Each row comes from the steps of one path. Every step used is in the known rows, and no mark comes twice. Write the path behind each row, first mark first.
Known rows:
gebebes/napal: [-0.16  2.76  1.13  2.12  0.99 -2.69 -0.84  2.48  1.12 -1.68 -0.25 -1.52
 -2.19 -0.33  1.44  2.84  0.75  0.41 -1.15 -0.91 -1.11  1.12  0.24  0.94
  2.49]
gebebes/zitozuf: [ 1.38  2.72 -0.91  2.59  0.98 -0.07 -0.20  2.27  2.44  0.03 -0.34 -0.93
 -0.94  0.64 -0.69  1.43  1.02  2.43 -1.16 -1.33 -0.69  0.05 -1.03  2.67
  0.26]
gebebes/sosu/ribe/bame/zitozuf: [ 1.64 -0.18 -0.67  1.71 -2.12 -0.35  0.96  2.22  3.83  2.05 -2.78 -1.23
 -5.91  2.20 -3.18  0.81  6.11  2.06  2.29 -4.06 -0.14 -1.03 -1.51  2.49
 -1.95]
sosu/zitozuf/bame: [-0.20  4.53  0.36  2.99  0.41 -1.30 -0.49  1.33  0.37  1.68 -0.03 -3.40
 -1.61 -0.37 -2.56  1.94  2.50  3.88  0.70 -1.53  1.41 -0.74  0.56  4.05
  1.59]
ribe/bame/napal/sosu/zitozuf: [ 0.23  1.22 -0.95  3.44  0.90 -3.16  1.45 -0.09  1.53 -0.72 -1.84 -3.94
 -4.16  1.97 -0.52  1.32  3.59  1.83  4.13 -2.55  0.96 -0.14  1.61  0.51
  0.60]
bame/napal/gebebes: [ 1.04  0.38  1.39  1.47  0.45 -2.05 -2.04  0.66  0.83 -2.37  0.06 -0.85
 -2.91  0.56  0.30 -0.56 -0.02 -0.70 -0.78  0.05  3.59  0.11  1.73  1.09
  2.17]
zitozuf/bame: [ 0.65  4.05  0.12  1.71  0.10 -2.07 -1.05  1.32  0.98  1.73  0.13 -4.18
 -2.14 -0.36 -1.74  1.22  1.45  2.48 -0.58 -1.41  3.12 -0.47  1.21  3.50
  2.27]
zitozuf/bame/napal/sosu: [ 0.32  1.71  0.35  1.47  0.22 -3.99  0.45  0.50  0.97  0.09 -1.64 -6.61
 -3.74  0.35 -1.45 -0.40 -0.53  1.02  2.85 -2.70  4.46 -1.11  2.69  2.11
  2.12]
gebebes/sosu/ribe/bame/napal: [ 2.09 -0.73 -0.19  2.40 -2.49 -1.59  0.77  1.78  4.00 -0.33 -3.30 -2.86
 -5.50  1.72 -1.31  1.17  3.56  1.41  1.63 -3.43  0.98 -0.10  0.37  1.25
  0.73]
napal/sosu: [-0.29  1.07 -0.16  0.69  1.37 -3.28 -1.34  0.85  2.24 -0.71 -0.61 -3.13
 -1.97 -0.15 -1.66  1.12  0.70 -0.33  1.26 -2.02  2.10 -0.56  0.74  1.81
  1.33]
gebebes/zitozuf/bame/napal/sosu: [ 1.51  1.90 -0.59  2.45  0.26 -2.18  2.07  1.54  1.55  0.58 -1.79 -5.45
 -2.76  0.80 -1.07 -0.77 -0.98  2.55  2.81 -2.46  1.95 -1.21  1.10  2.14
  0.77]
sosu/ribe: [ 0.79  1.53  0.76  2.56 -1.96 -0.37 -2.10  0.57  3.48 -0.66 -2.39 -1.39
 -2.55  0.14 -2.59  1.95  2.50  0.38 -1.41 -0.89  1.83 -0.63  0.25  3.41
  1.77]
sosu/ribe/bame: [ 2.21  1.99 -0.97  3.44 -2.29 -0.09 -0.87  0.49  3.77  1.10 -2.32 -1.71
 -3.65  1.20 -1.25  2.18  5.59  1.27 -0.98 -1.00  1.78  0.01  0.92  2.07
  1.40]
bame/napal: [ 0.32  1.70  0.67  2.71  0.75 -2.40 -0.72  0.47  1.39 -2.02 -1.20 -3.19
 -3.42  1.21 -0.45  1.10 -0.01  0.54  0.22 -1.89  2.47  0.19  1.43  2.12
  2.19]
zitozuf/bame/napal/gebebes/sosu: [ 1.38 -0.16  1.62 -0.54 -0.31 -2.87 -0.62  3.01  0.43  0.06  0.60 -3.09
 -3.51 -0.54 -0.79 -1.36 -0.69  1.22  1.21 -1.98  3.34 -0.74  0.77  1.55
  1.66]
zitozuf/bame/napal/gebebes: [ 1.50  1.86  1.47  1.44 -0.43 -2.09 -1.40  0.83 -0.09 -0.11  0.24 -3.15
 -3.16 -0.02 -0.22 -1.15 -0.03  0.85 -0.20 -0.04  5.14 -0.57  2.36  1.93
  2.63]
zitozuf/bame/napal: [ 0.59  3.12  0.65  2.51 -0.05 -2.61  0.00  0.83  0.53  0.39 -1.11 -5.39
 -3.59  0.59 -1.08  0.32  0.11  2.17  0.65 -1.88  3.97 -0.51  2.30  2.91
  2.78]
bame/napal/sosu: [-0.22  0.30  0.33  1.53  1.13 -3.95 -0.30  0.22  1.79 -2.25 -1.66 -4.35
 -3.53  0.87 -0.86  0.36 -0.68 -0.53  2.38 -2.52  2.85 -0.54  1.75  1.34
  1.66]
gebebes/sosu/zitozuf/bame/napal: [-0.14  1.73  1.07  1.83  0.31 -2.57  1.34  2.69  0.52  0.36 -0.86 -4.59
 -3.40  0.17 -2.55  1.05  0.56  3.91  3.35 -4.00  0.37 -0.90 -0.02  3.13
  1.00]
sosu/gebebes/zitozuf/bame: [ 2.08  3.57  0.60  1.13 -1.22 -0.07 -1.39  1.74  1.04  2.27 -0.72 -2.55
 -1.44 -1.08 -1.07 -0.26  1.38  4.53 -0.25  0.81  1.42 -2.00 -0.22  4.33
 -0.50]
sosu/napal/bame/zitozuf: [ 2.07  2.59  2.53  1.64 -0.56 -1.39  0.53  0.30  0.82 -0.11 -1.28 -3.09
 -1.47  0.59  0.23  0.54 -0.17  1.02  1.73 -0.31  1.53  1.74  1.89  1.32
  0.29]
sosu/napal: [ 0.69  1.65  2.09  0.79 -0.18 -1.17 -0.30  0.94  0.77 -0.81 -0.79 -2.52
 -0.62 -1.05  0.18  2.34 -0.71  0.82 -1.45 -0.08  0.59  2.26  0.73  1.35
  2.17]
ribe/bame/zitozuf: [ 1.21  2.83 -1.55  2.80  0.56 -1.11  0.42  0.66  1.76  1.99 -0.89 -1.89
 -4.80  2.72 -1.01  1.18  5.71  2.22  1.22 -2.37  1.41 -0.13  0.12  2.04
 -0.85]

Which path is each row?
[ 1.59 -2.63  2.32  0.43 -2.29 -1.18 -1.50  2.16  2.89 -2.37 -1.70 -0.09
 -4.03  0.02 -1.75 -0.64  0.24 -0.98  0.28 -1.49  1.92 -0.72 -0.12  1.50
  1.09] -> bame/napal/gebebes/sosu/ribe
[ 1.37  3.41  1.34  2.91  0.52 -2.93 -0.05  1.67  1.14 -0.98 -0.58 -1.98
 -3.02  1.01  1.40  1.03  1.47  0.76  1.93 -1.08 -0.16  0.64  1.48  1.09
  0.61] -> gebebes/napal/bame/zitozuf
[ 0.27  2.02  2.46  0.56 -0.37 -2.62 -2.69  1.71  0.77 -1.68 -0.77 -0.92
 -2.38 -1.62  1.85  1.67  0.97  0.97 -0.59  1.32 -0.39 -0.18  0.30  1.66
  1.19] -> sosu/gebebes/napal
[ 1.60  2.79  2.98  1.41 -0.92 -2.93 -2.06  1.06  0.79 -1.08 -1.25 -1.44
 -3.31 -0.16  1.69 -0.01  1.58  1.24  2.42  1.11  0.50 -0.88  1.49  1.71
 -0.70] -> sosu/gebebes/napal/bame/zitozuf
[ 2.21  2.69  1.21  2.02 -1.59 -0.67 -0.37  1.15  0.73  0.62 -1.97 -3.79
 -2.96 -0.12 -0.16 -1.02  0.00  4.21  1.04  0.42  2.22 -2.03  0.77  3.73
 -0.13] -> sosu/gebebes/zitozuf/bame/napal
[ 1.52  0.27  2.87 -0.52 -0.50 -0.76 -1.66  1.08  0.13 -1.24  0.51 -0.19
 -0.06 -1.62  0.95  0.76 -0.90 -0.50 -2.28  1.86  1.74  2.17  0.72  0.23
  2.17] -> sosu/napal/gebebes
[ 0.15  0.30  1.61  1.86 -1.41 -2.69 -0.53  1.64  3.14 -2.15 -2.99 -1.89
 -3.09 -0.78 -0.47  2.00  0.96 -1.33  0.59 -1.09 -0.60 -0.21  0.33  0.74
  1.92] -> gebebes/napal/sosu/ribe
[ 1.07  0.54  0.30  0.09 -0.21 -1.43 -1.60  1.34  2.37 -0.34 -1.40 -1.45
 -1.32 -0.88 -0.98 -0.37  0.78  1.79  1.60  0.24  0.48 -1.82 -0.68  2.67
 -1.52] -> napal/sosu/gebebes/zitozuf
[ 1.77  0.54  2.62 -0.32 -0.52 -2.15  1.16  2.32  1.31  0.19 -0.84 -3.04
 -1.75 -0.01 -0.54  0.21 -0.67  1.41  2.99 -2.32 -0.08  1.59  0.29  1.00
 -0.66] -> gebebes/sosu/napal/bame/zitozuf
[ 0.45 -0.19  2.33 -1.30  0.14 -1.84  0.37  2.96  1.29 -0.66 -0.38 -2.49
 -0.83 -1.41 -0.54  2.14 -1.40  1.15 -0.09 -1.96 -0.92  2.11 -0.91  0.96
  1.27] -> gebebes/sosu/napal
[ 0.02  3.59  1.01  3.97 -0.03 -1.81  0.55  0.68  0.04  0.24 -1.23 -4.60
 -3.14  0.46 -1.82  1.17  1.06  3.63  1.85 -1.87  1.99 -0.58  1.53  3.45
  1.97] -> sosu/zitozuf/bame/napal
[ 1.51  2.21 -1.06  3.16  0.28 -2.32  0.41  0.24  1.90 -0.33 -1.26 -3.62
 -4.41  2.23  0.83  1.35  3.17  1.59  0.65 -1.94  2.45  0.67  1.98  0.71
  1.82] -> ribe/bame/napal
[ 0.67  1.03  1.93 -0.04 -1.25 -3.92 -1.44 -0.30  0.46 -0.04 -2.27 -6.06
 -4.07 -0.88 -1.20 -1.46 -0.49  1.52  3.43 -0.45  4.90 -2.51  2.77  2.89
  0.90] -> zitozuf/bame/napal/sosu/gebebes
[ 3.99  0.04 -0.66  4.15 -3.09  1.41  0.25  1.19  3.31 -0.43 -2.42  0.43
 -3.91  2.04  0.86 -0.59  3.76  1.24 -0.87  0.59  1.17 -0.03  0.47  0.58
  0.20] -> sosu/ribe/bame/napal/gebebes/zitozuf
[ 0.05  0.35  1.29 -0.86 -0.18 -3.23 -3.20  0.16  1.71 -0.72 -1.22 -2.56
 -2.16 -1.21 -1.42  0.01  0.97  0.15  1.59  0.10  2.77 -1.87  0.79  2.60
 -0.03] -> napal/sosu/gebebes
[ 2.57  0.34 -0.76  1.72 -0.92 -1.87  0.58  0.39  2.27 -0.11 -2.71 -3.02
 -3.95  1.19  1.22 -0.81  2.50  2.45  3.16 -0.37  1.08 -1.45  0.79  0.78
 -1.59] -> ribe/bame/napal/sosu/gebebes/zitozuf
[ 1.93  1.39 -0.15  1.67  0.64  0.39 -1.53  2.51  1.82 -0.53  1.01  1.42
 -0.60 -0.03  0.12 -0.07  1.00  1.09 -2.06  0.75  0.31  0.07 -1.06  1.72
  0.35] -> napal/gebebes/zitozuf
[ 0.62  2.35  1.80  2.76 -0.28 -1.46 -0.86  0.92 -0.58 -0.27  0.25 -2.23
 -2.67 -0.07 -1.08 -0.45  0.95  2.24  1.03 -0.03  2.97 -0.66  1.70  2.54
  1.88] -> sosu/zitozuf/bame/napal/gebebes
[ 1.04  0.75  1.24  2.40 -2.57 -2.60  0.24 -0.03  2.45 -0.01 -3.73 -5.93
 -4.54  0.33 -2.73 -0.46  0.34  0.46  2.46 -2.21  4.41 -1.80  2.53  3.01
  1.98] -> zitozuf/bame/napal/sosu/ribe
[-0.83  3.14  1.20  2.38  0.80 -3.70  0.93  2.48  0.15  0.30 -0.65 -4.06
 -1.95 -1.15 -0.33  2.04  1.12  2.39  2.74 -1.71 -1.16 -0.40  0.61  1.37
  1.71] -> gebebes/napal/sosu/zitozuf/bame
[ 1.56  2.06  0.36  0.15 -1.02 -1.59 -0.99  1.53  1.50  2.06 -1.29 -3.73
 -1.57 -1.49 -1.50 -1.03  0.68  3.35  2.04  0.15  1.75 -2.54  0.11  3.54
 -1.00] -> napal/sosu/gebebes/zitozuf/bame
[ 1.47  3.30  0.49  2.64  0.45 -2.06 -1.03  0.47  1.86  0.30 -0.56 -2.53
 -2.76  1.50 -1.29  0.07  2.06  1.06  2.00 -1.58  2.62 -0.39  1.62  2.76
 -0.04] -> napal/bame/zitozuf
[ 2.75 -1.19 -0.08  0.27 -2.53 -0.49 -1.47  2.65  3.66  0.77 -0.63  0.61
 -3.48  0.17 -1.09  0.44  5.04  0.38 -0.40 -0.96  1.24 -0.32 -0.57  0.74
  0.33] -> napal/gebebes/sosu/ribe/bame
[-0.57  3.07  0.19  1.89  0.68 -2.79 -0.07  1.00  0.74  1.49 -0.41 -4.56
 -1.71 -0.71 -3.09  1.23  1.80  2.77  2.96 -2.25  1.79 -1.37  0.84  3.16
  1.03] -> napal/sosu/zitozuf/bame
[ 2.96 -0.11  0.38  3.02 -2.93 -0.43 -1.14  0.11  2.76 -0.95 -2.19 -0.75
 -4.82  1.55  0.41 -0.21  4.15 -0.23 -0.69  0.47  3.60 -0.03  1.95  0.44
  1.69] -> sosu/ribe/bame/napal/gebebes
[ 1.27 -0.28  0.88  1.09 -0.40 -2.03 -0.62  0.69  1.94 -1.82 -2.62 -2.60
 -2.89  0.15 -0.10 -1.19 -0.84  1.46  2.70 -0.30  1.05 -1.87  0.28  2.14
 -1.16] -> bame/napal/sosu/gebebes/zitozuf
[ 1.46  0.84 -0.02  2.64 -1.96 -2.49  0.65  1.37  3.44 -0.41 -2.83 -2.41
 -4.09  0.41  1.12  2.31  4.24 -0.22  1.02 -1.20 -0.47  0.36  1.00 -0.51
  1.54] -> gebebes/napal/sosu/ribe/bame
